Each row comes from the steps of one walk. Every step used is in the known rows, and no mark comes twice. Write the walk behind each row, first mark first.
(in the rows, 100 means zero)
Known rows
T -> D -> Q: 112,109,133,59,95,103,89,120,112,152,72,113,113,149,74,132,79,103,86,84,69
T -> Z -> Q -> R -> F: 75,42,105,104,116,91,50,128,102,122,103,103,129,82,115,76,103,84,40,89,85
F -> D -> T: 78,119,102,120,117,127,120,105,98,95,73,109,120,134,87,122,100,145,86,115,79
T -> Z -> F: 109,59,115,103,108,106,47,145,102,136,82,107,133,110,102,117,100,79,111,68,74
D -> T -> Z: 77,67,110,95,122,111,89,119,107,100,79,113,118,131,103,137,108,122,71,126,74
Z -> T -> L: 76,132,146,109,99,86,76,127,106,127,90,121,133,67,100,178,94,86,58,60,88
Q -> R -> F -> D: 86,121,93,156,103,112,113,115,112,105,86,102,140,84,102,89,94,118,73,98,96
T -> D: 128,110,114,84,100,97,92,124,86,127,65,114,134,137,110,128,75,123,87,96,72
D -> Q -> R: 78,87,121,93,110,95,76,130,116,95,94,105,119,100,61,127,82,127,94,87,86
Z -> F: 98,87,115,102,105,87,43,134,99,124,84,107,146,105,101,121,90,101,128,78,82
Q -> R -> T: 103,57,95,116,116,88,107,136,82,61,76,106,123,91,114,123,74,103,110,110,101
F -> D -> Q -> R -> T -> Z: 107,50,107,103,107,144,138,138,95,108,80,104,78,114,68,104,90,63,87,80,95
Z -> T -> R: 94,104,133,99,86,88,65,135,132,79,89,108,137,64,101,160,82,61,89,43,84
Z -> Q -> R -> F -> D -> T -> L: 66,138,108,116,130,95,104,106,123,117,100,110,100,108,87,81,105,120,23,119,92
Z -> F -> R -> T -> D -> Q: 128,73,134,24,92,85,98,144,94,140,87,124,100,153,89,138,49,30,153,62,88
D -> Q -> R -> T -> Z: 94,25,114,80,112,108,107,141,110,96,83,106,93,106,83,126,91,62,94,92,95
Q -> R -> F -> D -> T: 84,123,90,155,121,107,130,103,136,81,89,106,125,110,89,88,96,147,69,132,96
T -> Z -> Q -> R: 92,38,109,80,123,105,51,143,74,98,94,105,112,98,100,88,88,113,56,75,72
F -> R -> T -> D: 121,79,115,51,97,92,131,139,60,100,68,126,122,146,137,147,48,74,121,101,90
T -> D -> Q -> R -> F: 116,112,122,98,99,81,96,117,148,137,87,109,121,120,75,96,80,101,71,97,88
R -> F -> D: 65,122,103,142,93,118,106,103,107,144,74,102,153,102,111,109,111,93,67,95,88

Which walk is each row?
83,67,103,127,110,123,87,122,92,135,95,101,114,89,106,57,104,83,35,75,85 => T -> Z -> Q -> R -> F -> D
69,100,98,136,112,131,122,97,130,134,80,108,124,124,108,102,126,94,49,125,83 => R -> F -> D -> T -> Z
128,53,102,119,103,133,106,137,76,135,69,105,106,115,113,100,96,33,115,68,89 => R -> T -> Z -> F -> D
64,128,102,142,109,114,122,88,132,122,79,107,137,118,100,109,115,117,67,131,88 => R -> F -> D -> T
146,53,104,67,116,76,94,137,56,89,75,109,98,129,116,83,48,93,84,96,83 => Z -> Q -> R -> T -> D
57,92,118,111,103,81,80,116,150,121,102,102,135,88,75,111,99,99,80,99,97 => D -> Q -> R -> F
97,81,108,109,105,126,135,128,94,93,81,103,92,111,69,106,79,85,108,84,100 => F -> D -> Q -> R -> T
86,106,105,79,111,90,85,123,141,69,72,106,125,128,93,142,96,112,101,121,81 => D -> T -> R
100,135,99,102,105,125,112,117,136,75,64,104,109,131,82,123,96,110,92,103,79 => F -> D -> T -> R
73,112,107,100,88,81,66,122,155,114,73,99,158,91,119,130,108,55,83,99,88 => T -> R -> F
87,57,115,70,102,80,85,146,74,98,88,118,135,113,126,144,68,47,155,75,101 => Z -> F -> R -> T
87,95,124,59,108,73,92,154,87,121,86,127,121,114,123,168,76,40,136,83,105 => Z -> F -> R -> T -> L
142,75,108,81,103,93,120,126,73,114,56,114,119,138,124,132,73,80,97,109,83 => R -> T -> D
59,99,123,57,107,87,120,142,78,111,76,127,124,115,130,189,83,58,106,105,102 => F -> R -> T -> L
78,90,120,71,101,87,58,148,87,111,96,119,149,114,107,142,70,92,144,65,89 => Z -> F -> R
88,70,113,76,126,72,83,139,72,97,83,110,97,95,110,118,83,76,69,100,97 => Z -> Q -> R -> T -> L
105,113,109,126,101,122,73,129,93,132,79,104,131,111,89,103,91,101,120,60,81 => Z -> F -> D
75,97,101,124,109,103,82,112,95,120,94,100,130,90,99,60,94,106,56,83,91 => Z -> Q -> R -> F -> D
130,22,97,105,118,95,79,158,92,88,86,103,108,95,109,100,80,61,127,83,101 => Q -> R -> T -> Z -> F
64,77,105,105,116,121,90,94,103,145,88,105,111,127,107,76,122,79,29,109,73 => R -> F -> D -> T -> Z -> Q
118,111,157,81,86,94,85,118,119,142,94,119,106,110,71,142,64,82,68,40,71 => Z -> T -> D -> Q
73,111,101,97,105,76,82,108,178,89,79,103,143,110,107,135,112,76,79,135,90 => D -> T -> R -> F
